Each row comes from the steps of one walk. Every step used is in the known rows, and no mark comes twice. Write the walk behind each row, first mark first.
Known rows:
Y > G > H > A > D > X: [ 0.12 -1.19 -0.42 -0.78 -2.21  1.45 -1.06  4.08 -0.76  0.44  1.49  0.77
 -2.81 -3.55 -1.96 -4.13 -2.99  1.18 -3.54 -2.28  2.82 -4.37 -2.65]
Y > E > Z > X: [ 3.15  1.87  0.32 -0.55 -1.32  0.95  0.39 -0.24  0.05 -0.19 -1.43 -1.73
 -1.15  1.72 -0.65  3.19  0.82 -0.08 -1.53 -0.87  1.75  0.22  0.60]
E > Y > G > H: [-3.75 -0.14  0.26 -2.19  0.93  1.61 -0.45  2.34  1.58 -2.71  1.42  2.78
 -0.21 -1.30 -1.10 -0.11 -0.54 -0.53  1.50 -1.27  0.66 -0.61  0.21]
Z > E: [-0.01 -0.39  0.84  1.86 -1.03 -0.38 -1.13 -0.14  0.16 -0.96  0.41 -0.91
  1.36 -0.64  1.45  2.21  1.17 -0.92 -0.18 -1.25  0.13  2.18 -1.00]
E > Z: [ 1.53  2.39 -0.82 -0.63 -1.19  1.15  1.26 -0.49  0.23 -1.23  0.45 -1.94
  0.82  0.93 -0.41  1.16  1.08 -0.03 -0.49  0.58  0.31  0.15  0.13]
D > X > G > Y > E > Z: [-1.02  3.03  1.88 -1.41 -4.17  1.32 -2.99  0.53 -0.91 -2.08 -1.14 -3.19
 -1.54 -2.99 -0.14  3.89  1.16  2.79 -3.56 -0.14  2.44  0.11  1.14]
G > H > A: [-2.30 -1.11 -1.52  1.19 -1.38  0.77  0.66  2.78  0.33  0.68  1.13  1.12
  1.28 -0.63 -1.72 -2.26 -2.44 -0.67  1.24 -1.83  0.44 -3.56 -2.83]
A > H > G > Y: [-1.44  0.30  0.26 -0.04 -2.41  2.16 -2.98  0.48  2.44 -2.77 -1.42 -0.84
 -1.35 -1.65 -0.91 -1.08 -0.01  3.56  0.32 -1.17  1.30 -0.84 -0.57]
H > G > Y > E > Z > X: [-0.29  2.59  0.91 -1.70 -2.48  1.96 -2.91  0.04  0.79 -3.03 -0.94 -3.38
 -2.19 -0.55 -0.79  3.43  2.20  2.96 -1.01 -0.89  2.79  2.43  0.11]
D > X > G > H > A: [-2.85 -0.09  0.27 -0.54 -3.00  1.58 -1.84  3.22 -0.42  0.52  0.39 -0.05
 -0.01 -3.65 -0.31 -1.82 -2.78  0.50 -3.35 -1.38  1.41 -3.47 -2.57]
Y > E > Z > X > G > H > A: [ 0.32  1.18 -0.29 -0.78 -3.69  2.30  0.05  1.95  0.58  0.38 -0.31 -0.87
 -0.27 -0.18 -1.17  2.20 -0.94 -0.42 -1.37 -1.91  2.29 -1.88 -2.19]
A > D: [ 2.54 -1.54  0.08  0.22 -0.15  0.68  0.96  0.04 -1.96  1.30 -0.24 -0.32
 -1.84 -1.64 -0.22 -2.30 -1.15 -0.18 -1.27  0.33  0.56 -1.38 -0.91]
X > G > H > A > D: [-1.97 -1.88 -0.91 -0.28 -3.02  2.18  0.00  2.46 -0.79  1.63  1.17  1.02
 -0.12 -3.46 -0.55 -2.70 -2.67 -0.59 -0.71 -1.10  0.81 -3.56 -3.93]
H > A: [-0.11 -0.38 -0.44  0.77 -0.93  0.33  0.32  2.16 -0.06  1.03  0.67  0.19
 -0.29 -1.80 -1.63 -2.20 -1.20 -0.64 -0.70 -1.21  0.88 -0.91 -2.38]
A > D > X: [ 3.08 -0.92  0.80  0.23 -0.66  0.72 -0.23  0.90 -2.86  1.09 -1.09 -1.39
 -2.92 -3.27 -0.08 -2.95 -1.95  0.59 -4.45  0.05  1.63 -2.78 -0.46]
A > H > G > Y > E: [-1.47  0.11  0.58  1.32 -3.15  1.40 -3.10  0.05  2.48 -2.24 -2.14 -1.01
 -2.43 -1.23 -1.42  0.47  0.14  4.37 -0.02 -1.95  1.72 -0.88 -0.38]
D > X: [ 0.55  0.73  0.98 -0.05 -0.48  0.02 -1.34  0.96 -1.17 -0.09 -0.84 -1.14
 -1.20 -1.73  0.11 -0.89 -1.11  1.02 -3.61 -0.29  1.00 -1.31  0.40]
Y > E > Z > X > G: [ 1.74  1.93  0.61 -1.79 -2.52  1.77 -0.47 -0.29  0.37 -0.14 -1.13 -1.51
 -1.23  0.50  0.13  3.81  0.98  0.08 -2.09 -0.61  1.83  0.81  0.21]
D > X > G > Y > E > S: [-1.78  1.19  3.26 -0.44 -3.73 -0.82 -3.50 -0.33 -0.37 -0.51 -1.26 -1.35
 -2.11 -3.27  0.80  3.85  1.35  2.90 -3.38 -0.48  1.95  0.65 -0.30]
X > G: [-1.83  0.09  0.62 -1.60 -1.68  0.95 -1.29  0.15  0.39  0.14  0.48  0.41
 -0.05 -1.76  1.15  0.92  0.29  0.08 -0.71  0.29  0.30  0.70 -0.55]
X > G > H: [-3.74 -0.61 -0.39 -1.22 -2.07  1.31 -0.85  0.87  0.81 -0.23  0.90  1.10
  1.35 -0.96  0.73  0.70 -1.04 -0.08  0.85 -0.21 -0.26 -1.59 -1.39]

Which walk is each row?
[-1.52 -0.99  0.70 -1.32 -0.45  2.45 -0.44  4.60 -0.76 -1.15  0.92  1.84
 -2.55 -5.13 -2.40 -3.67 -2.80 -0.29 -2.57 -2.29  2.54 -3.56 -1.94]	E > Y > G > H > A > D > X
[ 0.33 -1.74 -0.84  1.46 -1.96  1.41  0.61  3.50 -2.10  1.61  0.14 -0.23
 -1.09 -3.15 -1.78 -4.62 -4.02 -0.24 -2.73 -1.62  1.58 -5.88 -3.48]	G > H > A > D > X
[ 2.16  0.15 -0.72 -2.86 -2.89  4.12  0.71  2.56 -0.82  0.52  0.56 -0.91
 -0.17 -2.17 -0.71 -1.27 -1.91 -1.88 -1.99 -0.70  2.17 -2.83 -3.04]	E > Z > X > G > H > A > D
[-0.06 -1.33  0.57 -0.74 -2.41  1.96 -0.81  1.50 -2.25  1.16 -0.35 -0.42
 -1.72 -3.94  0.69 -2.40 -2.78  0.56 -3.82 -0.06  1.42 -4.07 -1.68]	A > D > X > G > H
[ 2.08 -0.05 -0.36 -0.60 -3.73  2.88  0.74  2.05 -0.81  1.38 -0.49 -1.03
 -1.65 -1.40 -1.34  0.64 -1.76 -0.66 -2.42 -1.68  2.63 -3.01 -2.92]	Y > E > Z > X > G > H > A > D
[-2.43 -0.75 -1.00 -0.86 -1.43  0.97 -0.85  3.34  1.54 -0.46  2.35  1.79
 -0.55 -1.14 -2.00 -1.96 -1.47  0.80 -0.02 -2.29  1.66 -2.23 -2.25]	Y > G > H > A
[-1.67  2.86  0.36 -0.09 -3.07  1.17 -2.39 -0.59  1.00 -3.39 -0.19 -3.45
 -1.73 -0.51 -1.06  3.42  2.73  3.84 -0.32 -0.54  1.85  2.42 -0.27]	H > G > Y > E > Z
[-3.02  1.13  0.49 -0.95 -1.28  1.01 -3.30  0.25  0.81 -2.91  0.31 -1.87
 -1.10 -1.86 -0.21  0.93  1.52  2.96  0.38 -0.17  1.21  2.17 -0.51]	H > G > Y
[-1.96  2.55  1.19 -1.47 -3.88  1.03 -2.16 -0.37  0.20 -2.03 -0.55 -2.17
 -0.68 -1.51 -0.06  5.16  2.36  1.83 -0.14  0.23  1.59  1.71  0.80]	X > G > Y > E > Z
[ 0.97  2.60  1.08 -4.74 -2.30  3.02 -1.69  0.63  0.12 -2.39 -0.39 -2.01
  0.23 -1.21  0.34  3.28  1.60 -0.30 -0.79  0.63  2.04  1.55  0.99]	E > Z > X > G > Y
[ 3.32  2.16  0.02 -2.87 -0.39  2.16  0.57  0.28  0.04 -1.04 -0.31 -1.67
  0.28  1.18 -0.01  1.31  0.66 -1.19 -1.22  0.20  1.32  0.23  0.45]	E > Z > X
[-0.19  2.09 -0.12  0.84 -3.82  2.28 -2.27 -0.42  2.68 -3.21 -1.71 -2.49
 -1.86 -0.47 -1.65  1.32  1.02  4.30 -0.40 -1.40  1.87 -0.74 -0.27]	A > H > G > Y > E > Z
[ 1.33 -1.29  0.68 -0.02 -3.06  1.84 -0.78  2.85 -2.41  2.09  0.08 -0.91
 -2.81 -5.76 -0.90 -4.07 -2.76  0.13 -5.22 -0.84  2.37 -2.84 -3.21]	H > A > D > X > G
[-0.69  0.17  2.24 -3.38 -1.70  1.30 -3.27  0.93 -0.14 -0.71 -1.77 -0.23
 -1.83 -2.06  0.59  3.96  0.78  0.33 -0.65 -0.47  2.45  1.58  1.12]	Z > X > G > Y > E
[-1.56  0.64  1.14  0.57 -1.58 -0.86 -1.81 -0.28 -0.53 -1.36 -1.56 -1.17
 -1.40 -0.71 -0.95  3.77  1.34  2.05  0.88 -0.50  1.32  0.83  1.40]	G > Y > E
[ 1.65  2.28 -0.30  1.42 -2.06  0.18  1.05 -1.08  0.27 -0.50 -0.53 -2.00
 -0.75  1.53 -0.87  3.20  1.28  1.17 -1.05 -0.50  0.96  0.17  0.30]	Y > E > Z
[ 0.52  1.57 -0.32 -3.77 -1.99  3.25 -0.07  1.01  0.79 -1.03  0.41 -0.83
  1.31  0.44  0.56  1.68 -0.26 -1.39 -0.54 -0.12  1.15 -1.04 -0.65]	E > Z > X > G > H
[-1.05 -1.46  1.62  0.86 -1.71  2.36 -1.54  4.03 -0.81 -1.80  1.24  0.75
 -1.12 -5.45 -0.80 -1.50 -1.57 -1.26 -2.92 -3.48  2.48 -1.09 -2.94]	Z > E > Y > G > H > A > D > X
[-0.26  2.65  0.46  0.32 -2.51  0.00 -0.91 -0.52 -0.19 -2.39 -1.16 -2.76
 -0.80  0.20 -1.27  4.64  2.21  1.96  0.50 -0.01  1.56  0.95  1.45]	G > Y > E > Z
[ 0.27  1.31  0.07 -1.54 -2.89  2.14 -0.11  0.35  0.60 -0.34 -0.54 -0.75
  0.00  1.12 -0.05  3.66 -0.03 -0.10 -0.81 -1.06  1.67 -1.20 -0.41]	Y > E > Z > X > G > H
